What can hang from each mark:
badonom: mimo suvi
nifit: selev tagi
selev: lilin nifit
kofe: suvi
ledo: midam
bimem: kofe tezu
mimo: badonom
tezu: bago bimem lilin midam
tagi: nifit
zodopuz: lilin selev
midam: ledo tezu
bago: tezu
lilin: selev tezu zodopuz
suvi: badonom kofe

Every row comes from one small tree of marks. Brackets hold a mark, then the marks that hang from it, in alphabetical order. Every link used is in the known rows. Which tree was each row made from?
In the rows, 128 means zero.
Known rows:
{bimem {tezu bago}}: [141 130 127 124 100 170 135 128 126 135 114  67 103 114 136 126 158 166
 150 142 131 147 150  58 117 110 151 120 165 154 113 191  82 132 144  55
 156 131 153 108 131 148 142 150 134  78 113]
{suvi {badonom mimo} kofe}: [135 122 198  86 111 135 169 117 139 152 124  72 123 132 125 110 165 165
 140 122 120  98 113  85 102 122 147 107 168 139  89 196 111 140 151  92
 162 151 129 110  76 149 149 176 130 105 127]
{nifit {selev {lilin tezu zodopuz}} tagi}: [152 131 163 103 125 117 190 160 119 107 160 131 117 122 117 146 161 114
 144  72 114 140 167  94  89 167 142 120 152 143 150 160  73 106 155  74
 158 150 134  71 152 149 134 170 172  67 127]
{bago {tezu bimem {lilin zodopuz} {midam ledo}}}: [174 156 147 140 137 177 165 160 104 110 111  68 154 111 160 131 172 146
 134 120 145 145 133  70 116 124 156 135 131 138 128 212 113 106  84  51
 176 134 132  68 135 156 158 129 152  80 114]
{zodopuz lilin selev}: [128 127 131 108 131 118 112 122 104 144 163 100  87 103  99 137 125 181
 167 106 119 102 131  85 109 139 124 155 169 155 139 184 114 104 176  62
 157 131 125  82 112 141  90 148 162  56 161]
{lilin selev {tezu bago}}: [146 135 141 134 111 110 167 126 102 143 121  66 127 120 143 113 151 134
 160  86 115 120 163  74 107 105 128 125 155 174 119 197  67 145 153  73
 142 157 124  91 144 110 132 153 133  69 108]
{tezu bago bimem midam}: [174 124 163 127 107 177 134 118 130 119  90  53 122 130 165 132 152 119
 139 136 126 113 127  83 134  72 141 144 144 174  94 184 117 168 119  43
 170 127 118  98 115 151 152 158 128  92  95]
{kofe suvi}: [149 159 154 102 113 150 153 110 106 160 152  69 108 122  95 138 165 163
 169 139 116 122 125  66 108 139 135 141 175 141 113 172  84 110 151  87
 172 140 133 128 111 141 135 161 155  86 120]
{midam ledo {tezu bago {bimem kofe} lilin}}: [173 136 136 149 128 190 160 135 125 128  89  18 161 102 166 125 156 145
 135 147 152 148 158  76  79 101 125 124 165 123 134 195  92 122  94   7
 114 129 149 101 131 124 158 148 165  82 136]
{tagi {nifit {selev {lilin tezu}}}}: [151 142 138 126 121  94 172 137 113 154 126  98 122 109 131 154 179 126
 147 104 124 137 180  72 100 152 144 119 158 145 145 175  88 129 146  89
 126 116 136  98 142 140 112 173 152  70 128]
{nifit selev tagi}: [147 123 157  95 107 135 135 140 134 105 163  94  97 129 111 151 164 126
 122 105 126 119 116 107 109 162 138 154 177 149 140 144 103 130 176  59
 164 144 130  83 133 140 119 164 152  69 102]
{lilin selev}: [138 130 154 115 113 116 131 143  86 148 138  84 111 129 113 144 150 145
 163  97 110 110 134  98 116 126 130 143 158 160 121 186  93 128 165  82
 164 141 143 101 120 130 111 157 138  73 105]
{badonom suvi}: [135 119 166 100 111 140 135 122  99 143 136  79 120 115  99 140 159 177
 157 135 109 139 137  84 126 131 142 137 167 142 111 195 100 121 164 105
 154 135 132 105 111 142 123 167 140  82 125]
{ledo {midam {tezu {lilin selev zodopuz}}}}: [161 135 159 138 129 112 156 169  93 115 116  92 135 117 126 146 141 128
 184  76 112 127 180 102 102 141 152 130 170 144 149 200  85  88 135  90
 157 122 160 110 109 150 122 164 122  85 130]
{ledo {midam {tezu bago}}}: [160 126 153 133 110 144 148 129 132 107 113  47 117  95 135 133 147 137
 164 130 138 146 166  86 118 118 142 113 187 176 127 171  97 121 142  73
 151 111 157 119 104 136 116 177 122  88 115]
{selev lilin {nifit tagi}}: [167 123 157 109 135 115 133 142 113 122 132 101 132 121 138 168 150 130
 146 114 111 167 163  99 107 156 110 118 159 162 112 143 112 130 165  84
 158 125 165  87  93 164 101 178 177  63 112]
{zodopuz {lilin {tezu bimem}} {selev {nifit tagi}}}: [168 125 128 134 139  96 150 101 104 136 149  88 119 105 114 151 131 120
 135  99 139 132 178 108  74 142 109 143 169 186 142 163 120 133 145  57
 142 141 118  63 138 114  89 138 185  54 145]
{bimem {tezu bago {lilin selev zodopuz} midam}}: [160 132 137 136 128 156 129 167 118 137  77 100 136 140 175 134 140 135
 157  85 114 117 169  56 122  99 164 126 135 125 134 217  75 123 118  59
 166 146 135 101 145 181 181 143 116  71 119]
{lilin {tezu bago {bimem {kofe suvi}} midam}}: [177 145 154 134 117 182 167  97 110 177 107  26 134 123 142 128 153 109
 148 143 135 131 151  43  88  92 128 116 157 159 124 197  83 152  90  63
 140 163  90 129 140 149 186 164 148  99 128]
{kofe {suvi badonom}}: [154 164 169  99 107 146 179 112 122 156 148  74 115 125  94 126 169 156
 162 130 123 107 122  62  91 133 137 117 170 128 109 179  93 112 166  82
 176 154 127 140 117 124 147 170 140 108 105]
{zodopuz {lilin {tezu bimem}} {selev nifit}}: [159 140 120 141 136  99 155  97  83 164 136  83 122 102 114 136 132 132
 151 110 136 120 181  98  85 125 103 133 159 185 139 196 115 129 129  61
 133 126 122  77 131 116  82 127 174  56 144]
{tezu bago {lilin {zodopuz selev}}}: [150 117 152 120 139 135 163 138 117 120 108 107 125 126 151 111 132 156
 163  89  94 102 142  76  94 118 148 155 155 137 115 210  89 105 157  44
 147 126 134  81 107 153 150 132 149  69 135]
{midam {tezu bago}}: [158 142 137 119 107 145 156 122 141 113 130  48 112 104 145 123 148 161
 159 134 143 146 154  90 109 104 138 116 174 155 112 184  83 129 145  49
 159 126 155 107 114 122 119 160 144  76 107]
{zodopuz {lilin {tezu bago {bimem kofe}}} selev}: [146 106 133 126 129 141 148 101  96 163 130  57 113  98 123 116 125 142
 158 115 131 111 165  65  67 113 114 140 160 176 143 206  97 133 132  29
 107 154  94  85 145 132 130 143 171  66 165]
{tezu bago lilin midam}: [160 129 142 128 123 159 106 139 157 113  85  63 124 126 178 118 143 141
 134 112 112 125 131  57 134  95 140 135 154 138 108 187 101 144 136  46
 165 131 125  94 114 182 159 159 116  70 104]
{selev {nifit tagi}}: [164 123 157 104 123 125 134 128 112 115 152  82 121 125 134 157 160 130
 135 124 130 157 140 114 102 154 124 130 179 168 103 141 121 132 162  75
 161 132 156  92  96 141 103 166 173  74  96]
{mimo {badonom {suvi kofe}}}: [133 106 191  96 120 136 168 102 111 149 111  73 125 114 118 137 162 181
 133 120 109 139 125  87 127 135 147 122 160 128 112 198  98 106 140 125
 133 143 119  99 116 118 132 186 141 117 137]
{midam ledo tezu}: [155 164 131 133 112 151 165 137 123 121 158  50 127 104 126 136 171 177
 156 132 157 149 139  98 108 132 131 120 173 136 127 179  93 103 129  56
 163 129 177  90 125  96 105 162 165  79 123]
{ledo midam}: [142 121 169 118 110 139 127 142 103 120 132  75 101 115 110 145 162 135
 159 128 113 132 138  88 130 142 142 141 181 173 115 166 111 118 158  98
 159 115 156 111  90 160 106 177 127  93 117]
{bago tezu}: [144 143 134 105 112 140 137 129  96 130 160  63  97 106 112 132 162 173
 152 133 134 164 131  66 113 147 143 118 160 166 118 193 104 114 151  89
 168 141 144  92 113 153 103 145 147  74 102]
{mimo badonom}: [135 144 160 114 119 137 159 127 110 110 138  81  94 119 119 142 153 164
 135 115 126 144 121  97 118 140 137 143 166 157 100 174  98 117 148  81
 158 124 138  91 126 128 103 159 126 101 103]
{ledo {midam tezu}}: [154 138 154 129 107 134 139 137 118 117 140  60 105 105 109 151 149 140
 169 130 137 153 155  97 111 138 141 121 188 166 133 177 103 106 143  94
 161 112 164 119  97 141  94 177 126  92 118]
{bimem {tezu bago {midam ledo}}}: [153 150 126 144 114 188 130 144 138 132 109  58 131 122 168 138 173 164
 138 139 146 140 139  51 143  99 153 119 151 142 129 189  95 128 114  51
 163 135 154  89 142 143 158 161 144  82 116]
{tagi {nifit {selev lilin}}}: [151 126 155 110 127 113 148 145 113 148 119 105 120 116 133 170 173 135
 151 117 118 125 156  84 113 150 145 138 162 139 137 166 110 124 157  76
 139 107 144 104 116 157 107 181 150  73 121]
{selev nifit}: [156 136 149 115 118 125 140 125  91 148 139  75 125 126 134 145 160 142
 154 133 126 145 147 100 114 135 123 122 170 169 104 179 114 132 142  82
 154 120 162 106  92 147  95 157 158  73 100]
{selev {lilin {tezu bimem} zodopuz} {nifit tagi}}: [185 130 172 119 138 112 197 139  90 115 121 107 157 122 138 159 159  97
 147 104 115 169 195 113  75 143 125 117 149 175 111 159  94 127 119  80
 151 132 148  81 120 138 124 156 191  83 119]
{tagi nifit}: [151 128 155 108 120 118 141 124 106 140 139  78 111 112 129 155 181 155
 157 139 131 136 140  91 113 138 159 148 181 151  95 167 121 130 155  86
 156 111 152 112  91 140 110 168 143  95 109]
{ledo {midam {tezu lilin}}}: [159 141 143 142 119 134 127 146 129 109 112  67 112 105 125 143 149 139
 150 119 125 150 162  79 107 141 143 125 188 141 139 182  98 102 138  83
 155 108 167 112 100 161 112 167 117  83 125]
{zodopuz {lilin {tezu bago bimem}} selev}: [151 125 123 138 128 124 159  95 111 141 119  71 109  98 124 106 128 149
 154 101 123 104 168  74  90 100 121 144 159 187 135 192  98 134 139  35
 136 137 101  73 148 112 119 127 159  59 156]

Which tree is each row?
[167 127 138 135 131  86 149 120  81 133 138  82 139 112 118 154 142 106
 144  82 136 131 188 118  91 137 104 135 164 191 143 156 105 146 141  66
 142 157 119  82 148 108  96 147 170  61 130] => {zodopuz {lilin {selev {nifit tagi}} {tezu bimem}}}
[155 166 121 142 132 159 118 152 124 118 122  53 135 111 158 132 171 171
 132 117 145 162 122  46 130 136 139 122 146 133 138 202 110 110 118  71
 172 139 141  65 133 158 139 145 141  65 109] => {bago {tezu lilin {midam ledo}}}
[169 135 164 139 104 148 152 128 111 113 116  48 111 101 109 155 153 114
 152 143 141 145 160 107 106 119 143 132 179 176 127 178 112 121 119  80
 162 103 160 119 103 133 105 168 127 106 120] => {ledo {midam {tezu bimem}}}
[180 145 151 145 120 113 163 130 122 152  88  86 134 122 151 173 175  88
 124 114 134 122 175  73 114 112 143 125 139 159 142 182 109 156 107  79
 149 110 113  93 153 151 133 173 135  85 115] => {tagi {nifit {selev {lilin {tezu bimem midam}}}}}
[189 119 150 141 122 108 179 115 102 125  97  54 156 128 160 140 150  84
 136  90 124 132 189 112  93 107 113 125 156 197 115 159  92 171 132  58
 138 154 130  88 142  93 130 148 155  76  93] => {lilin {selev {nifit tagi}} {tezu bago bimem}}
[146 163 174  97 121 146 185 107 134 152 144  78 119 130  90 121 166 167
 160 134 126 101 127  68  93 131 148 125 177 141  98 188  94 128 166  99
 177 158 123 131  98 143 146 163 125  96 122] => {kofe {suvi {badonom mimo}}}
[183 137 163 126 134  91 160 150  90 132 146 108 151 145 157 159 150  91
 156  62 128 139 176 112 101 141 129 116 148 172 122 170  96 132 126 100
 167 163 133  81 134 136 131 165 160  71  92] => {lilin {selev {nifit tagi}} {tezu midam} zodopuz}
[155 155 145 138 119 126 134 140 127 143 120  86 117 122 138 142 152 133
 151 104 115 158 158  56 117 117 121 105 139 154 122 198  87 130 129  95
 169 138 133  85 129 171 125 176 140  73 123] => {selev {lilin {tezu midam}}}
[145 128 138 120 122 169 153 154 118 119  98  96 125 119 154 114 154 161
 156 116 116 145 165  52 103 117 171 127 157 123 118 207  74 107 129  48
 150 127 151 103 128 175 170 138 135  78 126] => {bimem {tezu bago {lilin zodopuz}}}
[171 147 147 124 112 161 129 120 108 125 122  51 105 113 132 143 154 132
 133 142 148 150 127  74 125 117 143 125 136 176 113 200 127 141 111  81
 186 133 118  90 125 159 124 140 135  83  93] => {bago {tezu bimem midam}}
[172 121 152 139 117 172 118 126 148 115  58  53 131 131 173 122 141 120
 123 123 115 113 132  65 130  77 141 146 149 150 100 192 111 161 119  34
 166 123 113  93 119 171 170 144 117  81  99] => {tezu bago bimem lilin midam}
[164 155 120 156 133 137 159 152 134 122  95  47 160 110 168 121 154 166
 156  94 136 124 165  80 110 103 124 123 157 127 148 194  75 113 137  30
 142 142 162  83 141  98 135 147 148  60 121] => {midam ledo {tezu bago {lilin selev}}}
[140 143 152 120 120 109 187 128  94 145 165 110 104 122 111 124 148 146
 166  89 118 118 149  87  76 138 145 136 153 159 122 208  85  98 144  87
 154 139 137  80 126 120 123 139 164  76 133] => {lilin tezu {zodopuz selev}}
[166 118 155 143 118 161 132 144 109 132  99  35 126 103 123 158 145 113
 145 147 136 155 167  82  76 134 136 129 180 141 144 194 107 115 105  65
 123 112 147 122 102 173 131 170 127 100 139] => {ledo {midam {tezu {bimem kofe} lilin}}}
[132 122 142 108 123 171 132 168  89 155 132  95 112 126 122 141 154 156
 156 131 122 160 155  54  70 151 160 124 165 104 133 215  79  91 120  67
 133 133 153 114 124 204 161 153 154  84 145] => {bimem kofe {tezu {lilin zodopuz}}}
[166 132 148 118 138  92 188 127  97 127 168 116 126 128 132 147 148 121
 150  80 122 142 169 114  64 163 134 124 161 173 124 169  97 109 150  85
 148 144 147  70 115 119 110 146 188  69 122] => {lilin tezu {zodopuz {selev {nifit tagi}}}}
[172 109 156 143 122 172 137 135 124 119  77  25 135 100 147 134 138 108
 145 142 133 146 176  73  85 113 136 125 182 152 136 196 101 126 106  44
 115 110 140 127 104 166 152 167 128  94 134] => {ledo {midam {tezu bago {bimem kofe} lilin}}}
[168 137 153 151 119 188 163 126 112 147 104  24 155 122 172 125 169 117
 130 135 147 134 144  61 101  89 128 119 148 165 123 196  96 153  79  35
 126 153 118  90 145 128 172 164 159  93 122] => {lilin {tezu bago {bimem kofe} {midam ledo}}}
[154 117 131 107 147  97 114 120 112 129 168 103 107 110 116 160 124 159
 149 102 125 123 150 108  97 162 110 145 180 167 140 146 132 111 185  62
 149 138 134  70 108 139  75 155 186  45 143] => {zodopuz lilin {selev {nifit tagi}}}
[145 130 115 142 117 146 124 149 117 142  79  76 124 125 148 129 143 149
 150  99 110 130 167  51 112 112 145 127 151 134 137 207  68 131 148  56
 145 142 145 101 149 155 152 139 117  65 119] => {bimem {tezu bago {lilin selev}}}
[160 120 154 116 123  96 136 137  91 132 142  89 133 139 134 168 150 117
 145  95 119 133 152 120 106 155 117 139 164 174 119 149 108 138 170  84
 158 145 154  93 110 125  96 165 162  65  91] => {lilin {selev {nifit tagi}}}
[164 163 148 111 112 179 138 127 121 195 138  68 115 134 115 155 158 138
 152 156 147 135 136  25  82 133 146  86 154 104 143 203  88 111 125  87
 159 172 124 157 143 177 181 185 132 113 119] => {bimem {kofe {suvi badonom}} {tezu midam}}
[150 121 159 100 118 129 138 156 134 110 139 111 107 122 112 165 154 131
 129  98 112 131 137  94 109 167 125 140 158 142 148 147  99 124 181  65
 160 136 140  76 132 163 114 179 163  65 120] => {nifit {selev lilin} tagi}
[146 127 115 137 133 127 108 157  73 194 108  71 138 138 139 168 140 131
 151 122 123 154 182  63  78 154 119 105 156 132 153 214  90 117 125  82
 114 141 161 119 125 183 125 153 150  63 124] => {bimem kofe {tezu {lilin {selev nifit}}}}
[188 134 141 136 138 120 142 129 143 122 102  82 148 126 183 151 147 104
 135  93 121 171 187  70 115 123 114  89 150 174 119 154  96 151 137  77
 154 145 134  76 123 159 135 178 161  59 104] => {selev {lilin {tezu bago midam}} {nifit tagi}}
[179 144 137 153 126 104 148 125 106 157  97  61 152 136 183 134 143 102
 157  85 124 126 180  83 120 102 114  95 145 189 125 194  89 161 123  78
 144 150 126  94 134 130 131 161 133  63  89] => {lilin {selev nifit} {tezu bago midam}}
[125  96 191  88 122 145 142 102 117 164 121  66 134 123 105 123 161 188
 148 138 104 121 128  80 124 125 155 125 166 146 100 206 108 134 151 133
 145 147 119  99  76 155 145 170 142  89 161] => {badonom mimo {suvi kofe}}
[163 132 152 125 111 124 174 139 132 111 122  93 116 121 108 153 161  98
 114 100 124 137 160  90  86 143 120 132 148 164 151 157  87 140 141  61
 153 139 123  68 162 134 127 162 160  71 119] => {nifit {selev {lilin {tezu bimem}}} tagi}
[163 133 149 118 149 109 156 145  88 145 124 112 136 133 145 139 133 140
 161  95 102 114 160 100  86 146 131 138 153 140 121 201 108  99 141  71
 144 113 155  86  96 159 114 139 167  61 122] => {tezu {lilin {zodopuz {selev nifit}}}}
[148 139 146 115 115 112 164 145 135 116 145 106 108 116 112 152 158 117
 127  84 120 145 157  79  93 163 122 122 155 151 159 156  76 123 164  72
 152 149 132  69 157 145 118 172 161  58 123] => {nifit {selev {lilin tezu}} tagi}
[168 118 151 112 151 106 154 142 111 115 137 121 134 133 142 154 136 129
 142  82 107 127 155 109  77 167 140 150 161 143 122 169 115 100 160  65
 151 130 155  69  96 154 120 144 177  57 122] => {tezu {lilin {zodopuz {selev {nifit tagi}}}}}
[190 138 131 156 136 119 163 124 114 139  59  41 166 125 175 137 130 110
 148 108 132 128 199 107  97  89 118 113 152 162 128 199  93 149 113  39
 136 120 149 108 123 119 124 135 137  66  99] => {midam {tezu bago bimem {lilin {selev nifit}}}}
[153 144 138 140 129 165 136 129  96 161 143  42 138 103 131 140 163 144
 143 127 155 135 146  64  99 119 115 132 159 150 151 190 113 130  91  43
 130 157 110  83 155 143 142 162 172  76 157] => {zodopuz {lilin {tezu {bimem kofe} {midam ledo}}}}
[168 133 162 121 134  84 181 145  76 130 156 109 147 135 133 150 160 106
 160  66 118 143 185 119  78 156 132 121 162 171 122 164  85 120 145  91
 149 158 146  84 130 114 115 155 174  72 101] => {lilin {selev {nifit tagi}} tezu zodopuz}
[154 168 137 150 113 146 150 136 122 134 143  59 131 121 146 130 181 147
 136 112 145 140 130  67 125 120 130 120 151 151 127 187  94 121 116  76
 167 151 141  71 143 119 134 164 148  78 115] => {lilin {tezu {midam ledo}}}
[177 131 142 138 141 100  98 148 123 124 104  92 143 149 168 171 139 104
 130  78 109 133 149  98 117 139 119 132 156 151 129 164 114 142 148  78
 168 146 136  84 115 166 126 166 139  53  94] => {tezu {lilin {selev {nifit tagi}}} midam}
[165 152 153 154 127 176 128 146 128 119  86  56 146 130 155 142 169 136
 118 124 129 118 119  76 128 102 135 155 147 131 118 190 115 136  98  38
 171 124 140  73 125 148 156 149 139  83 115] => {tezu bimem lilin {midam ledo}}
[159 146 137 143 132 191 151 168 135 117  92  83 152 124 185 121 169 163
 140 114 132 140 153  43 128 108 167 125 145 112 130 202  85 104 101  35
 163 135 153  80 144 167 190 148 145  79 131] => {bimem {tezu bago {lilin zodopuz} {midam ledo}}}
[179 169 144 130 132 201 156 117  86 175 140  20 149 109 125 157 173 151
 148 165 163 148 125  41 100 134 133 120 142 146 148 200 106 115  83  71
 158 159 112 109 136 147 158 157 176  95 127] => {bago {tezu {bimem {kofe suvi}} {midam ledo}}}
[170 125 160 124 136 123 194 120  52 183 144  82 144 129 128 143 139 104
 157 119 130 135 174 104  43 137 121 120 145 178 121 215 104 117  98  73
 109 132 135  96 114 134 118 139 188  84 132] => {lilin {tezu {bimem kofe}} {zodopuz {selev nifit}}}
[164 140 154 129 127 127 173 128 123 134 132  94 118 128 158 113 139 131
 160  82 121 111 151  71 103 105 151 126 138 166 118 210  87 124 127  70
 161 146 117  73 129 136 151 148 145  72 121] => {lilin {tezu bago midam} {zodopuz selev}}
[156 149 125 142 141  88 162 122  93 174 126 104 128 117 133 148 132 133
 158 100 110 151 189  77  80 141 101  98 137 174 130 201  89 116 145  98
 132 123 156  80 117 142  84 157 175  50 131] => {zodopuz {selev {lilin tezu} nifit}}
[182 125 173 129 129  99 201 138  71 125 131 101 156 133 133 155 161  87
 148  80 124 135 187 132  75 134 128 130 152 186 117 167  95 139 123  81
 154 149 138  86 136 106 123 148 171  86 101] => {lilin {selev {nifit tagi}} {tezu bimem} zodopuz}
[158  97 177 106 126 184 162 148  94 130  97  63 145 123 155 115 150 127
 153 128 109 126 148  77  77 107 147 148 158 134 103 204  95 128 112  23
 125 129 122 107 106 174 178 147 156  92 129] => {tezu bago {bimem kofe} {lilin zodopuz}}
[176 152 141 147 111 175 187 123 132 109 106  29 146 101 155 126 167 154
 146 145 157 134 153  99 109  88 134 131 162 158 114 181  96 134 108  19
 153 124 158  90 130  84 131 146 161  91 115] => {midam ledo {tezu bago bimem}}
[182 142 158 131 141 124 177 144 104 146 101  95 162 124 192 133 143 115
 172  94 116 153 199  72 113 108 125  85 136 171 112 192  85 131 110  77
 146 128 136  94 114 167 142 170 167  68 112] => {selev {lilin {tezu bago midam} zodopuz} nifit}
[155 121 136 120 125 166 126 136  89 140 120  43 118 105 125 134 151 142
 132 147 135 167 141  54  76 141 130 128 153 143 129 217 108 122 113  62
 132 137 122 100 120 184 135 136 151  77 117] => {bago {tezu {bimem kofe} lilin}}
[160 129 149 143 109 126 178 117  96 140  95  51 133 125 141 114 152 113
 148  95 119 112 167  86 102  85 124 130 146 187 114 200  74 160 129  54
 145 147 121  93 149 100 137 140 135  84 106] => {lilin selev {tezu bago bimem}}
[140 130 117 132 116 168 125 135 143 129  86  69 110 117 151 120 151 160
 137 127 121 150 156  40 112 111 152 124 161 126 120 200  77 127 138  48
 152 124 152 101 135 170 156 142 127  73 118] => {bimem {tezu bago lilin}}
[156 131 137 135 133 103 125 143  89 155 103  79 144 139 146 149 145 130
 152  93 102 125 163  96 109 131 113 127 154 149 125 190 101 128 148  76
 142 128 156 103 108 153 105 150 141  56 103] => {tezu {lilin {selev nifit}}}
[175 122 160 119 135  95 193 143  86 117 131  94 157 131 164 132 152 108
 163  66 120 136 192 112  87 138 132 112 161 183 115 165  79 136 147  73
 143 159 139  83 135 111 138 155 172  68  97] => {lilin {selev {nifit tagi}} {tezu bago} zodopuz}
[160 129 138 154 125 119 135 151 126 114  75  52 140 108 151 140 133 128
 168  89 114 125 181  79 117 115 136 124 171 155 149 191  82 115 146  67
 144 122 155 112 114 138 127 169 111  73 124] => {ledo {midam {tezu bago {lilin selev}}}}
[166 114 176 118 124 167 170 140 112 104  83  83 137 121 153 109 155 133
 148 117 105 114 150  88 103  93 153 158 152 147  92 194  96 131 122  28
 155 118 129  97 109 154 168 134 143  89 116] => {tezu bago bimem {lilin zodopuz}}
